Known rows, with every way that one mark hangs from another:
k_467(k_120(k_177) k_970(k_564 k_853)): +1.54; -0.67; +1.90; +0.11; +1.98; -1.24; +3.77; -1.59; -1.09; -0.30; +1.16; +4.27; -0.42; -0.53; +1.37; -1.50; +0.57; +2.02
k_467(k_120(k_177) k_853 k_970(k_564)): +1.51; -1.06; +1.95; +1.13; +1.31; -0.23; +5.25; -0.82; -0.35; -0.45; +0.29; +5.82; +0.06; -2.06; +1.92; -2.35; +1.75; +2.09
k_853(k_467(k_120(k_970))): -0.62; +0.07; -0.10; +0.44; +0.77; -1.21; +1.27; +0.57; +0.27; -0.18; -0.39; +2.57; -1.30; -1.43; +1.28; -0.57; +0.05; -1.03
k_970(k_177 k_853): +0.63; -0.21; +0.78; -0.15; +0.36; +1.13; +1.06; -0.04; -0.57; -0.36; +3.39; +1.04; +0.53; -0.47; -2.12; +0.22; -1.13; -0.42
k_467(k_970): +0.30; -0.32; +0.50; +0.30; +1.82; +0.13; +0.27; -0.39; -0.25; +0.34; -1.39; +0.23; -0.46; -3.34; +1.61; +1.35; +0.60; +0.62
k_970(k_120 k_177 k_564 k_853): +1.86; -2.09; +3.02; -1.07; -0.84; +1.61; +2.76; -1.75; -1.28; -1.77; +2.21; +3.69; -1.67; -2.03; -3.12; -3.32; -2.31; +1.09
k_970(k_120 k_853): +1.51; -0.55; +1.39; -0.27; -0.21; -0.48; +2.15; -1.24; -0.18; -0.96; -0.35; +3.56; +0.40; +0.71; -1.24; -2.77; -1.14; -0.14
k_467(k_970(k_120)): +0.85; -1.06; +1.24; -0.36; +1.65; +0.43; +1.06; -0.79; -0.67; -0.28; -2.41; +0.81; -1.03; -3.46; +1.02; +0.58; +0.11; +1.03
k_853(k_467(k_970(k_120 k_177))): -0.50; -1.65; +0.87; +0.45; +1.43; +1.95; +0.82; +0.67; -0.51; -0.32; -0.84; +2.67; -1.19; -4.19; -0.06; +1.29; -0.67; -0.13
k_467(k_120 k_853 k_970(k_564)): +1.61; -0.60; +1.68; +1.62; +1.44; -1.39; +4.68; -1.03; +0.10; -0.48; -0.41; +5.81; -0.55; -4.27; +2.25; -1.95; +1.96; +0.87
k_120(k_177): -0.11; -0.73; +0.40; -0.66; -0.09; +1.70; +0.75; +0.29; -0.64; -0.01; +0.99; -0.04; +0.79; +3.13; -0.47; -0.56; -0.21; +1.70
k_120(k_177 k_970(k_564)): +0.27; -0.65; +1.31; -1.56; -0.75; +0.88; +0.95; -0.90; -0.20; -0.42; -0.65; -0.75; -1.74; +0.20; +1.26; -3.87; -0.58; +2.27
k_467(k_120 k_853 k_970): +1.28; +0.04; +0.91; +1.54; +2.10; -1.55; +4.30; -0.27; +0.12; -0.13; -0.42; +4.61; +0.36; -3.29; +2.34; -0.14; +2.21; +0.20
k_120(k_177 k_970(k_564 k_853)): +0.78; -0.37; +1.57; -1.15; -0.73; +0.31; +1.72; -1.34; +0.10; -0.42; +0.00; +1.05; -0.88; +0.76; +1.03; -5.06; -0.90; +1.77
k_467(k_120(k_177 k_970)): +0.47; +0.49; +0.41; -1.41; +0.93; -1.53; +2.35; -0.29; -0.72; -0.33; +0.78; -0.24; -1.14; +1.73; +1.29; -1.13; +0.48; +1.14
k_970(k_177 k_564 k_853(k_467(k_120))): +0.67; -1.29; +1.82; +0.57; -0.10; +0.61; +2.54; -0.65; -0.64; -0.96; +3.75; +5.40; -1.15; -2.06; -1.90; -2.03; -1.48; -0.13
k_467(k_120(k_177 k_970(k_564 k_853))): +1.05; +0.27; +1.13; -1.03; +0.39; -1.89; +3.08; -1.13; -0.53; -0.57; +1.22; +1.77; -1.14; +1.45; +1.10; -3.19; +0.11; +1.26
k_177(k_120(k_970)): +0.66; -0.43; -0.34; -0.83; -0.04; -2.87; +0.36; -0.13; +0.58; -0.23; -2.66; +2.49; -2.72; +0.37; +0.77; -0.45; -1.07; +0.77
k_970(k_120 k_177 k_564 k_853(k_467)): +1.14; -2.50; +2.87; -0.24; -0.76; +2.11; +2.85; -1.10; -0.97; -1.70; +1.92; +5.70; -1.76; -2.76; -3.00; -3.41; -2.61; +0.36
k_467(k_120(k_177(k_970)) k_853): +0.84; -0.02; +0.31; +1.03; +0.36; -1.43; +3.95; +0.16; -0.08; -0.19; +1.23; +4.74; +0.99; +1.21; +1.79; -2.70; +1.99; +0.70
k_120(k_177 k_970(k_564 k_853(k_467))): +0.28; -0.64; +1.46; -0.58; -0.73; +0.59; +1.70; -0.90; +0.33; -0.43; -0.26; +2.40; -0.89; +0.27; +1.08; -5.10; -1.13; +1.29

Rows:
-0.41; -1.93; +0.76; +0.93; +1.04; +1.00; +0.64; +0.45; -0.17; -0.21; -0.69; +4.42; -1.92; -4.07; +0.22; +0.89; -0.88; +0.37
k_853(k_467(k_970(k_177(k_120) k_564)))
+1.07; +0.88; +0.44; +0.47; +0.34; -2.26; +3.99; -0.18; +0.73; -0.49; -0.13; +3.13; -0.40; -1.32; +2.01; -2.70; +1.56; -0.43
k_467(k_120(k_970) k_853)
+1.13; -2.38; +2.51; -1.33; -1.23; +1.75; +2.36; -1.53; -1.12; -1.35; -0.57; +2.60; -1.62; +0.60; -1.32; -4.02; -1.39; +2.71
k_970(k_120(k_177) k_564)
-0.28; -1.29; +0.94; +0.87; +1.46; +0.19; +2.23; +0.10; -0.49; -0.15; -0.06; +4.51; -1.04; -1.90; +1.29; -0.40; +0.23; +0.73
k_853(k_467(k_120(k_177) k_970(k_564)))
-0.51; -0.57; +0.46; +0.17; +0.40; -0.35; +1.90; +0.32; -0.10; -0.33; +0.13; +3.09; -1.38; -0.31; +1.02; -1.77; -0.17; +0.11
k_853(k_467(k_120(k_177 k_970(k_564))))
+0.72; -0.89; +1.54; +1.18; -0.48; -0.67; +2.70; -1.12; +0.20; -0.63; +1.58; +6.76; -0.14; +0.31; -0.30; -4.24; -0.86; +0.13
k_970(k_564 k_853(k_467(k_120(k_177))))
+0.79; -2.20; +1.47; +0.61; -0.62; +0.13; +1.86; -0.44; -0.13; -0.96; +2.13; +7.53; -1.99; -1.32; -2.44; -1.73; -2.51; +0.46
k_970(k_177(k_120) k_564 k_853(k_467))
+0.93; +0.39; +1.18; -0.49; -0.61; -1.33; +0.84; -1.63; +0.70; -0.41; -1.00; +1.09; -1.73; -2.30; +1.53; -4.55; -0.70; +0.01
k_120(k_970(k_564 k_853))
+0.34; -0.36; +1.39; -0.50; -0.35; +0.34; +0.95; -0.77; +0.24; -0.68; +0.53; +1.43; -2.24; -3.76; +0.31; -3.13; -1.34; -0.15
k_120(k_970(k_177 k_564 k_853(k_467)))
+0.77; -1.37; +1.45; -0.67; +1.59; +1.23; +1.46; -0.65; -1.02; -0.29; -1.86; +0.91; -0.61; -2.00; +0.79; +0.32; -0.01; +1.81
k_467(k_970(k_120(k_177)))
+1.36; -1.22; +1.86; -1.17; +0.16; +1.54; +2.32; -0.61; -1.20; -1.25; +2.12; +2.05; -0.34; -0.60; -3.09; -0.81; -1.85; +0.16
k_970(k_120 k_177 k_853)
+1.49; -1.80; +1.68; -0.16; -0.70; -0.33; +1.85; -1.11; -0.50; -0.99; +2.44; +5.47; -1.88; -0.56; -2.52; -1.73; -2.27; +1.17
k_970(k_177(k_120) k_564 k_853)
+0.74; -2.24; +1.34; -0.77; -0.63; +0.58; +0.96; -0.46; -0.88; -0.92; +1.53; +2.93; -3.15; -1.39; -2.20; -0.07; -1.85; +1.86
k_970(k_177(k_120) k_564)
+1.34; +0.44; +0.78; +0.47; +2.77; -2.60; +2.69; -1.04; -0.56; +0.03; +0.47; +3.06; -0.10; -1.85; +1.73; +0.61; +1.06; +0.11
k_467(k_120 k_970(k_853))
+0.74; -1.16; +0.97; +0.85; -0.47; -1.93; +0.49; -1.58; +0.02; -0.39; -1.49; +5.84; -1.46; -3.00; +2.12; -5.28; -0.24; -0.25
k_177(k_970(k_120 k_564 k_853(k_467)))
+1.58; -2.09; +2.55; +0.87; +0.25; +1.80; +4.07; -1.09; -0.07; -0.80; -2.14; +5.33; -0.21; -3.78; +1.02; -3.35; +0.57; +2.11
k_467(k_853 k_970(k_120(k_177) k_564))
+0.70; -1.66; +1.70; -0.35; +0.23; +1.92; +2.35; +0.00; -0.89; -1.27; +1.89; +4.01; -0.42; -1.37; -2.88; -0.90; -2.07; -0.55
k_970(k_120 k_177 k_853(k_467))
+0.96; +0.56; +0.72; +0.11; +0.53; -1.35; +4.06; +0.12; +0.18; -0.69; +1.09; +2.35; -0.70; -1.97; +1.10; -1.75; +1.23; -0.32
k_467(k_120(k_970(k_177)) k_853)
+0.90; -0.09; +0.64; +0.82; +0.17; -0.42; +4.72; +0.36; -0.02; -0.48; +1.78; +4.33; +1.40; +2.25; +0.36; -1.94; +1.49; +0.82
k_467(k_120(k_177) k_853)
+1.09; -1.06; +1.62; +1.87; +0.45; +0.66; +2.76; -0.85; +0.69; -0.21; -1.66; +4.66; -0.02; -5.14; +1.88; -2.33; +1.24; +0.88
k_467(k_853 k_970(k_564))
+0.72; -0.89; +1.12; +1.21; +1.40; +1.91; +2.40; +0.40; +0.01; -0.10; +0.06; +2.54; +0.41; -5.16; +0.67; +0.82; +1.04; +0.42
k_467(k_853 k_970(k_177))
+0.85; -0.92; +0.26; -0.75; -0.51; -2.78; +0.55; -0.71; +0.54; -0.47; -2.63; +3.33; -3.39; -0.23; +0.75; -1.64; -1.29; +1.20
k_177(k_120(k_970(k_564)))
-0.84; -1.13; +0.35; +0.92; +1.59; +1.71; +0.20; +0.97; -0.22; +0.13; -0.31; +2.24; -0.77; -4.12; +0.41; +1.85; -0.25; -0.37
k_853(k_467(k_970(k_177)))
+1.32; -1.98; +1.74; +1.24; +0.66; +0.99; +3.07; -0.32; +0.13; -0.52; -0.64; +5.48; -1.28; -5.22; +0.45; -0.58; +0.25; +1.49
k_467(k_853 k_970(k_177(k_120) k_564))
+1.13; -1.66; +2.06; -0.28; +0.98; +0.50; +1.40; -1.57; -0.74; -0.60; -2.32; +2.13; -1.94; -4.44; +0.90; -1.20; -0.20; +1.67
k_467(k_970(k_120 k_564))
+0.75; -0.10; +0.49; -0.21; +0.70; -2.12; +2.19; -0.79; -0.94; -0.19; +1.77; +2.88; -0.33; +1.94; +1.41; -2.17; +0.77; +1.10
k_467(k_120(k_177(k_970(k_564 k_853))))
+0.97; -0.34; +0.69; +1.07; +0.00; -1.40; +4.12; -0.22; -0.08; -0.37; +1.19; +5.32; +0.58; +0.85; +1.78; -3.56; +1.83; +0.96
k_467(k_120(k_177(k_970(k_564))) k_853)
+0.08; +0.71; +0.29; -0.04; +0.11; -1.21; +0.48; -0.40; +0.96; -0.06; -1.21; +1.25; -0.82; -1.91; +1.56; -2.78; -0.52; -1.07
k_120(k_970(k_853(k_467)))
+0.73; -1.18; +0.85; -0.16; -0.42; -1.77; -0.26; -1.58; -0.51; -0.38; -1.97; +2.60; -2.26; -3.07; +2.32; -4.10; +0.14; +0.74
k_177(k_970(k_120 k_564))
+1.19; -1.60; +1.90; +0.56; +1.26; +2.22; +3.35; -0.02; -0.41; -0.71; -0.80; +3.17; -0.20; -5.26; +0.09; -0.03; +0.50; +0.81
k_467(k_853 k_970(k_120 k_177))
+1.61; -1.76; +2.39; +1.13; +0.35; +0.95; +3.65; -1.25; +0.27; -0.80; -2.54; +5.40; -0.63; -5.26; +1.27; -3.15; +0.68; +1.22
k_467(k_853 k_970(k_120 k_564))
+0.99; -1.53; +1.96; +1.29; +0.73; +2.08; +2.82; -0.41; -0.03; -0.42; +0.08; +3.73; -0.51; -6.10; +0.67; -0.95; +0.74; +1.11
k_467(k_853 k_970(k_177 k_564))
